Each row was made from one walk, in order. Every step used is in the known rows, and no mark comes twice. Write each row's walk.
Known rows
veginol-zize: [ -8  -8   7   5   1   0 -10 -25  10 -23  22  -1  23  -4  27  -4 -11 -27
  33]
nume-fibekov-popu-veta-zize: [ 18 -36  15  -2   8  80 -32  -4 -21 -12  -2 -19 -17 -19   5  32 -17  16
   7]
popu-veta-litonum: [ 31 -12 -28   4  -2  46 -16 -11 -15 -13 -18  12 -18   8  -2  16   1  56
  50]
fibekov-nume-veginol-popu: [ -1 -31  -6  -1   9  18 -28 -11  -4 -12   9   0   5   7   8  40 -39  22
  -9]
veginol-popu-veta-zize: [ 11 -15 -21  -2  19  32 -17 -24   3   0   4  11  33  22  19  25  -3  33
  41]
litonum-veginol: [-11  -3 -19 -14  14  -6 -23 -21   2 -24   1  -3  22 -12  14 -14 -12   6
  23]
popu-fibekov-nume: [  9 -47 -13  15  -9  36  -4  -3 -19  -9  -6 -12  -3   6  16  13 -20  -8
  -5]
popu-veta: [ 16 -17 -20   8   9  51 -21  -3 -12  -6  -4   9  -2   3  13  11   3  30
  34]
nume-fibekov: [  3 -28  14  -2   3  43 -26   7 -19 -36   7 -21  -1 -12  11  16 -13 -20
  -7]
nume-fibekov-popu-veta: [ 14 -35  21   9   4  82 -39   3 -23 -11   3 -23 -22 -18  11  27 -24  13
   0]
veta-litonum-veginol: [ 15  -1 -26 -16  -5  -9 -12 -28  -5 -31 -19   2  -5   1  -9  -6 -12  41
  41]
popu-fibekov-nume-veginol: [  1 -44  -5  10 -12  39 -10  -2 -16  -9  -3  -6  -1   6  17  20 -19   8
 -10]
popu-fibekov-nume-veginol-zize: [ -3 -41  -1  12 -13  36  -9 -10 -10 -12   3  -7   4   2  24  19 -22   0
   1]
veta-popu-fibekov-nume-veginol: [ -2 -31 -17   2  -4  26  21 -14  -5  -5  -9   2  -6  33   8  12  -3  16
  -1]
nume-fibekov-popu-veta-litonum: [ 21 -33  17   7  -2  79 -36  -1 -25 -15  -4 -21 -31 -14   2  29 -25  26
   9]
fibekov-popu: [ 13 -26  20   8   5  36 -27  -3 -10  16   7  -3 -12  -2  11   5 -18  25
  -6]
veginol-popu-veta-nume: [ 13 -18 -18  15  10  38 -27 -14   1   5  10  14  25  31  25  33 -16  27
  14]

Write each row's walk
[ 26 -18  -4   7   4  57 -31 -18 -12  13 -12   1 -28  -5   2  12 -21  66
  33] : fibekov-popu-veta-litonum-veginol
[ 17 -21 -17   6  -1  55 -28  -3  -5   3  -2  25  -2  13  12  39   0  45
   3] : popu-veta-nume-veginol
[ -6 -28 -14   4  -6  24  22 -22   1  -8  -3   1  -2  30  12  11  -6   7
   9] : veta-popu-fibekov-nume-veginol-zize
[ 16 -28  11   2   2  75 -39  -8 -22 -20  -6 -23 -26 -19   3  24 -29  27
  15] : nume-fibekov-popu-veta-litonum-veginol
[-19   2 -13 -10  10 -11 -21 -37  16 -31  13  -6  29 -18  24 -15 -19 -13
  46] : litonum-veginol-zize
[  4 -34 -24   6  -2  25  25 -14  -8  -5 -11  -2  -7  33   6   7  -4   5
   3] : veta-popu-fibekov-nume
[  3 -32 -12   2  10  34 -32 -13  -5  -9   7   3   0   6   9  44 -38  32
   0] : fibekov-nume-veginol-popu-veta
[ -8  -8   3 -13   9  30 -28 -14   8  -5  11  20  27  15  21  32   2  56
  19] : nume-veginol-popu-veta-zize
[-11  -7  10  -2   5  33 -34  -7   6  -5  17  17  22  17  27  28  -6  53
  13] : nume-veginol-popu-veta
[ 10 -29 -17  -1   5  31 -28 -17  -6 -12  -1   4  -8   9   1  46 -39  46
   8] : fibekov-nume-veginol-popu-veta-litonum
[ 22 -18 -32 -12  17  46  -8 -18  -6  -5 -15  14   9   0   1  20  16  38
  46] : popu-veta-zize
[ 12   0 -25 -12  -3 -10 -15 -33  -2 -28 -13   2   7  11  -2   0 -18  44
  44] : veta-litonum-veginol-popu
[ -5  -5   5  -5   0  30 -32 -12   3  -8  10  18  14  19  19  29  -6  66
  20] : nume-veginol-popu-veta-litonum
[  3 -27   2   4 -12  21 -22  -7   5   4  12  23  22  32  22  43 -11  22
 -39] : veta-nume-veginol-popu-fibekov
[ 14 -13 -31  -7  -7   0 -13 -35  -7 -26 -18  -4   1  10  -1   8 -29  42
  40] : veta-litonum-veginol-popu-fibekov-nume
[-17 -15  19   0  -6  22 -26  -5   3  -6  18  10  29  21  32  20  -5  35
  -2] : nume-veginol-popu-fibekov
[  0 -23 -15   4  -5  21  26 -11  -4  -3  -8   4   2  37  13  -6  13   7
   8] : veta-popu-fibekov
[ 17 -10 -19  10   6  31 -23 -19  -4  -6   1   9  14  27  17  21 -13  45
  43] : veginol-popu-veta-litonum
